What can hang from each mark:
J_762: J_430 J_758 J_978
J_569: J_758
J_758: J_250 J_529 J_569 J_762
J_430: J_250 J_529 J_569
J_250: J_758
J_978: J_762

Known rows, with every way that one mark hangs from another:
J_762[J_430[J_250] J_758[J_529 J_569] J_978]: +0.28	+1.67	+0.69	+0.37	+2.15	-1.19	+0.89	-2.16	+2.59	+2.14	+0.40	-0.68	-1.90	-0.55	-0.60	+1.34	-1.37	+2.09	+1.78	-1.41	-0.93
J_250[J_758[J_529 J_569 J_762[J_430 J_978]]]: +0.00	+1.70	+1.65	+0.45	+1.44	-1.18	+1.34	-0.10	+2.03	-0.77	+1.25	-0.24	-2.58	-0.39	-0.92	+1.76	-0.12	+1.61	+1.76	-0.34	-1.36
J_758[J_250 J_529 J_569 J_762]: +1.17	+0.14	+0.41	+0.14	-0.51	-0.17	+2.39	-0.90	+2.71	+0.63	+0.33	-0.87	-4.08	-0.54	-1.50	+1.47	-1.25	+1.98	+0.85	+0.95	-4.79
J_569[J_758[J_762]]: +1.50	-1.54	+1.56	+0.26	+0.40	-0.67	+1.12	-1.18	+2.82	+2.33	+1.31	+0.52	-2.11	-1.80	-3.43	+1.18	+0.13	+0.68	+2.35	-0.40	-3.19
J_758[J_250 J_529 J_569 J_762[J_430 J_978]]: +0.31	+1.81	+3.09	+0.27	+0.20	-0.68	+1.88	-0.56	+2.57	-1.24	+0.51	-0.48	-3.73	-0.19	-0.96	+2.03	-0.63	+1.50	+1.15	+1.27	-2.67
J_430[J_250 J_569]: +1.49	-1.18	-0.98	+0.65	+0.74	-0.48	+1.37	-2.50	+1.74	+5.69	+0.31	+0.03	-2.49	-1.53	-2.03	+0.62	-0.99	+0.94	+2.14	+0.15	-4.97
J_758[J_762]: +0.73	-2.15	+0.69	+0.50	+0.87	-0.68	+1.08	-1.17	+2.31	+3.03	+0.54	-0.42	-2.62	-1.49	-2.66	+0.68	-0.34	+1.10	+2.10	+0.71	-4.02
J_762[J_430 J_758[J_250 J_529 J_569] J_978]: +0.12	+1.67	+3.28	+0.32	+1.23	-0.95	+1.31	-2.29	+2.56	+0.51	+0.18	-0.59	-2.48	-0.19	-0.64	+1.44	-1.35	+2.55	+1.29	-2.27	-0.01
J_758[J_762[J_978]]: +0.73	-1.56	+1.06	+0.75	+1.19	-0.64	+1.05	-0.94	+3.34	+2.20	+0.43	-0.07	-3.18	-1.28	-2.35	+0.86	+0.00	+1.00	+2.36	+0.90	-3.78
J_758[J_250 J_529 J_569]: +1.12	+0.14	+0.68	+0.68	+0.27	-0.22	+2.20	-1.78	+2.14	+2.05	+0.07	-0.74	-3.32	-0.98	-1.36	+0.88	-1.34	+2.71	+1.02	-0.51	-3.75
J_250[J_758]: +0.28	-1.42	+1.00	+0.83	+1.83	-0.79	+1.07	-1.61	+1.65	+4.66	+1.13	+0.30	-1.58	-1.71	-2.14	+0.22	-0.18	+1.94	+2.37	-2.42	-2.15
J_758[J_529 J_762[J_978]]: +0.61	-0.99	+0.30	+0.67	+0.67	-1.31	+1.48	-0.08	+2.60	+0.21	+0.34	-0.40	-3.02	-1.02	-2.30	+0.86	-0.94	+0.98	+2.08	+0.76	-3.69
J_758[J_762[J_430[J_250 J_529 J_569]]]: +0.44	+1.17	-0.06	+0.55	+0.76	-1.63	+1.67	-1.84	+0.89	+3.25	+0.09	-0.10	-1.42	-1.08	-1.50	+1.47	-1.08	+0.23	+1.73	+1.18	-3.55
J_758[J_250 J_529 J_569 J_762[J_978]]: +1.19	+0.82	+0.75	+0.21	-0.11	-0.06	+2.33	-0.61	+3.61	-0.42	+0.27	-0.65	-4.62	-0.31	-1.14	+1.60	-0.71	+1.80	+1.14	+1.28	-4.32
J_978[J_762[J_430[J_529 J_569] J_758[J_250]]]: +0.44	+0.48	+2.15	+1.18	+0.99	-1.02	+1.55	-3.14	+0.94	+3.48	+0.21	+0.16	-1.15	-0.85	-0.90	+1.48	-1.85	+1.02	+1.63	-3.19	-0.13
J_762[J_430 J_758[J_250 J_529] J_978]: -0.48	+0.83	+4.41	+0.30	+1.08	-1.61	+1.23	-2.04	+1.67	+0.37	+0.41	-0.18	-1.68	-0.45	-1.41	+0.93	-1.74	+1.66	+1.76	-3.00	+0.57
J_569[J_758[J_250 J_529 J_762]]: +1.39	-0.13	+2.25	-0.33	-0.93	-0.86	+2.34	-0.83	+2.34	-0.22	+1.35	+0.37	-2.89	-1.07	-3.02	+1.64	-1.04	+0.65	+1.60	-0.77	-3.19
J_430[J_250[J_758[J_569 J_762[J_978]]] J_529]: +0.84	+2.28	-1.82	+0.36	+1.85	-0.35	+2.28	-0.98	+4.17	+3.44	+0.91	-0.21	-2.91	-0.95	-0.32	+1.38	+0.20	+1.73	+1.77	+0.65	-3.71
J_978[J_762[J_430[J_250] J_758]]: +0.27	-1.34	+1.47	+0.88	+2.48	-0.75	+0.59	-2.86	+1.61	+5.19	+1.48	-0.03	-0.99	-1.53	-1.37	+0.94	-1.38	+0.95	+2.46	-2.73	-1.07
J_978[J_762]: +1.08	-3.09	-0.18	+1.86	+1.78	-0.19	+0.97	-1.72	+2.09	+4.92	+0.90	+0.17	-2.18	-2.06	-2.19	+0.50	-0.60	+1.41	+2.40	-1.40	-3.46
J_250[J_758[J_529 J_569 J_762[J_430]]]: +0.09	+1.13	+1.22	+0.24	+1.26	-1.23	+1.32	-0.39	+1.01	+0.19	+1.31	-0.68	-2.05	-0.58	-1.30	+1.65	-0.64	+1.81	+1.50	-0.61	-1.66
J_978[J_762[J_758[J_250]]]: +0.89	-2.21	+1.82	+0.83	+1.11	+0.12	+1.40	-2.89	+2.56	+4.24	+1.07	-0.10	-2.53	-1.23	-1.60	+0.80	-1.46	+1.52	+1.98	-3.42	-1.91

Rows:
-0.21	+0.21	+4.78	+0.29	+0.64	-0.77	+1.35	-1.25	+2.61	+0.65	+0.95	+0.23	-3.02	-0.72	-1.78	+1.56	+0.02	+0.68	+1.88	+0.69	-2.03 : J_758[J_250 J_762[J_430 J_978]]
+0.97	+2.31	+1.47	+0.92	+1.30	-1.54	+1.52	-2.44	+2.08	+3.41	+0.59	+1.43	-0.80	-1.60	-1.88	+1.64	-0.17	+0.35	+2.38	-1.00	-1.27 : J_762[J_430[J_250 J_529 J_569[J_758]] J_978]
+0.08	+1.75	+0.08	+0.54	+2.47	-1.22	+1.05	-3.29	+2.13	+5.01	-0.12	-0.73	-0.37	-1.22	-0.72	+0.97	-1.15	+2.57	+1.62	-1.66	-0.88 : J_762[J_430[J_250 J_529] J_758[J_569]]
+0.53	-0.42	+2.75	+1.35	+1.45	-1.22	+0.49	-2.11	+1.44	+2.83	+0.12	+0.47	-1.94	-1.15	-1.87	+1.05	-0.07	+0.92	+2.33	-0.40	-1.71 : J_762[J_430[J_569] J_978]
+0.68	+0.25	+5.10	-0.14	-0.15	-0.71	+1.49	-1.66	+1.91	+0.70	+1.73	+0.94	-2.04	-1.21	-2.87	+1.99	-0.01	+0.39	+1.88	-0.87	-1.37 : J_569[J_758[J_250 J_762[J_430]]]
-0.25	+2.51	+1.22	+0.90	+2.14	-1.12	+1.40	-0.89	+2.90	+1.35	+0.77	-0.03	-1.87	-0.81	-0.67	+1.69	+0.57	+1.90	+1.84	-0.26	-0.76 : J_250[J_758[J_569 J_762[J_430[J_529] J_978]]]
+1.46	-0.62	-0.15	+0.82	+0.78	+0.12	+1.90	-2.22	+2.66	+2.50	+0.64	-0.77	-3.18	-0.67	-0.76	+1.37	-2.10	+2.41	+1.21	-2.86	-2.44 : J_978[J_762[J_758[J_250 J_529 J_569]]]
+0.60	-0.50	+0.39	+2.24	+1.61	-1.33	+1.08	-2.18	+0.30	+4.05	+0.10	+0.45	-0.84	-1.72	-1.44	+1.13	-0.96	+0.89	+2.05	-1.29	-1.92 : J_978[J_762[J_430[J_529 J_569]]]
+0.92	-2.32	-0.63	+1.22	+1.61	-1.09	+1.00	-1.67	+1.53	+2.98	+0.62	-0.59	-1.56	-1.34	-1.94	+0.54	-2.26	+1.62	+2.19	-3.50	-1.82 : J_978[J_762[J_758[J_529]]]
+0.99	+0.66	+1.25	+0.38	+0.79	-0.35	+1.76	-2.23	+3.48	+1.35	-0.10	-0.70	-3.38	-0.35	-0.87	+1.06	-1.46	+2.77	+1.29	-1.86	-1.81 : J_762[J_758[J_250 J_529 J_569] J_978]
+2.40	+0.06	+0.31	+0.01	+0.07	-0.31	+1.65	-1.45	+3.71	+2.48	+1.31	+1.09	-3.43	-1.07	-2.52	+1.89	+0.10	-0.37	+2.48	+0.88	-4.50 : J_430[J_250 J_569[J_758[J_762[J_978]]]]
+1.31	-0.59	-0.92	+0.47	+0.49	-0.73	+1.59	-0.60	+2.36	+1.13	+0.16	-1.20	-3.30	-0.97	-1.90	+1.18	-1.04	+2.03	+1.35	+1.19	-4.64 : J_758[J_529 J_569 J_762]
+0.48	+0.85	+5.59	+0.05	+0.21	-0.66	+1.40	-1.27	+3.18	-0.07	+1.74	+1.14	-2.66	-0.95	-2.53	+2.15	+0.55	+0.18	+2.13	-0.36	-0.89 : J_569[J_758[J_250 J_762[J_430 J_978]]]
-0.51	+1.66	+3.91	+0.61	+0.85	-1.27	+1.84	-1.29	+2.31	+0.77	+0.24	+0.10	-2.20	-0.87	-1.42	+1.37	-0.35	+1.04	+1.64	+0.54	-1.41 : J_758[J_250 J_762[J_430[J_529] J_978]]
+2.05	+0.14	+1.77	-0.18	-1.71	-0.83	+2.44	-0.96	+1.71	-0.22	+1.03	+0.72	-3.23	-0.65	-2.82	+1.98	-1.30	+0.17	+1.45	-0.28	-3.74 : J_430[J_569[J_758[J_250 J_529 J_762]]]
+1.03	+0.15	+0.89	+0.04	+0.58	-0.36	+1.78	-2.47	+2.48	+2.22	-0.02	-0.97	-2.75	-0.54	-1.18	+0.95	-1.94	+2.98	+1.07	-2.35	-2.07 : J_762[J_758[J_250 J_529 J_569]]
-0.52	+0.74	+2.33	+1.09	+1.80	-1.84	+1.10	-0.88	+2.24	+1.35	+0.00	-0.01	-1.29	-1.34	-1.79	+1.05	-0.16	+1.04	+2.11	+0.73	-1.38 : J_758[J_762[J_430[J_529] J_978]]
-0.20	+3.10	+0.64	+1.01	+2.95	-0.89	+1.62	-1.96	+2.69	+4.21	+0.83	+0.27	-1.27	-1.25	-0.09	+1.20	+0.14	+2.23	+1.96	-1.19	-1.06 : J_762[J_430[J_250[J_758[J_569]] J_529] J_978]
+1.39	-0.70	+2.93	-0.09	-0.57	-0.18	+1.90	-1.53	+3.01	+1.67	+1.56	+0.80	-2.94	-1.32	-3.08	+1.61	-0.11	+0.65	+1.87	-0.54	-3.18 : J_569[J_758[J_250 J_762]]
+0.39	+2.11	+1.81	+0.38	+1.37	-1.57	+1.59	-1.33	+3.07	+1.74	+1.13	+1.00	-1.15	-1.58	-2.12	+1.78	+0.14	+0.26	+2.41	+0.26	-1.38 : J_569[J_758[J_762[J_430[J_250 J_529] J_978]]]
-0.04	+1.31	+1.39	+0.50	+1.11	-1.80	+1.39	-1.15	+0.27	+2.14	+0.64	+0.19	-0.99	-0.92	-1.67	+1.39	-0.46	+0.73	+1.89	-0.90	-1.25 : J_250[J_758[J_762[J_430[J_529 J_569]]]]
+2.05	+0.88	+2.07	+0.00	-1.39	-0.76	+2.36	-0.78	+2.81	-1.24	+0.99	+0.92	-3.96	-0.41	-2.48	+2.16	-0.83	+0.03	+1.69	-0.08	-3.41 : J_430[J_569[J_758[J_250 J_529 J_762[J_978]]]]
+1.35	+0.86	+2.28	+0.64	+1.05	-0.97	+0.97	-2.30	+2.36	+3.24	+1.32	+1.58	-1.71	-1.42	-2.23	+1.82	+0.10	-0.02	+2.58	-0.74	-1.80 : J_762[J_430[J_250 J_569[J_758]] J_978]
+2.09	-0.63	+1.43	+0.45	-0.08	-0.54	+1.20	-1.31	+3.30	+1.44	+0.89	+1.09	-3.19	-1.15	-2.96	+1.77	+0.43	+0.02	+2.44	+0.19	-3.40 : J_430[J_569[J_758[J_762[J_978]]]]
+0.09	+1.60	+0.89	+1.08	+1.86	-1.10	+1.28	-1.23	+3.09	+1.17	-0.18	-0.33	-2.08	-1.11	-1.07	+1.50	+0.32	+1.91	+1.66	+1.34	-1.94 : J_758[J_569 J_762[J_430[J_529] J_978]]
+0.78	+2.46	+4.23	+0.96	+0.34	-1.32	+1.74	-2.50	+2.10	+1.47	+0.43	+1.77	-1.45	-1.18	-1.82	+1.84	-0.08	+0.84	+1.89	-1.63	-0.39 : J_762[J_430[J_529 J_569[J_758[J_250]]] J_978]
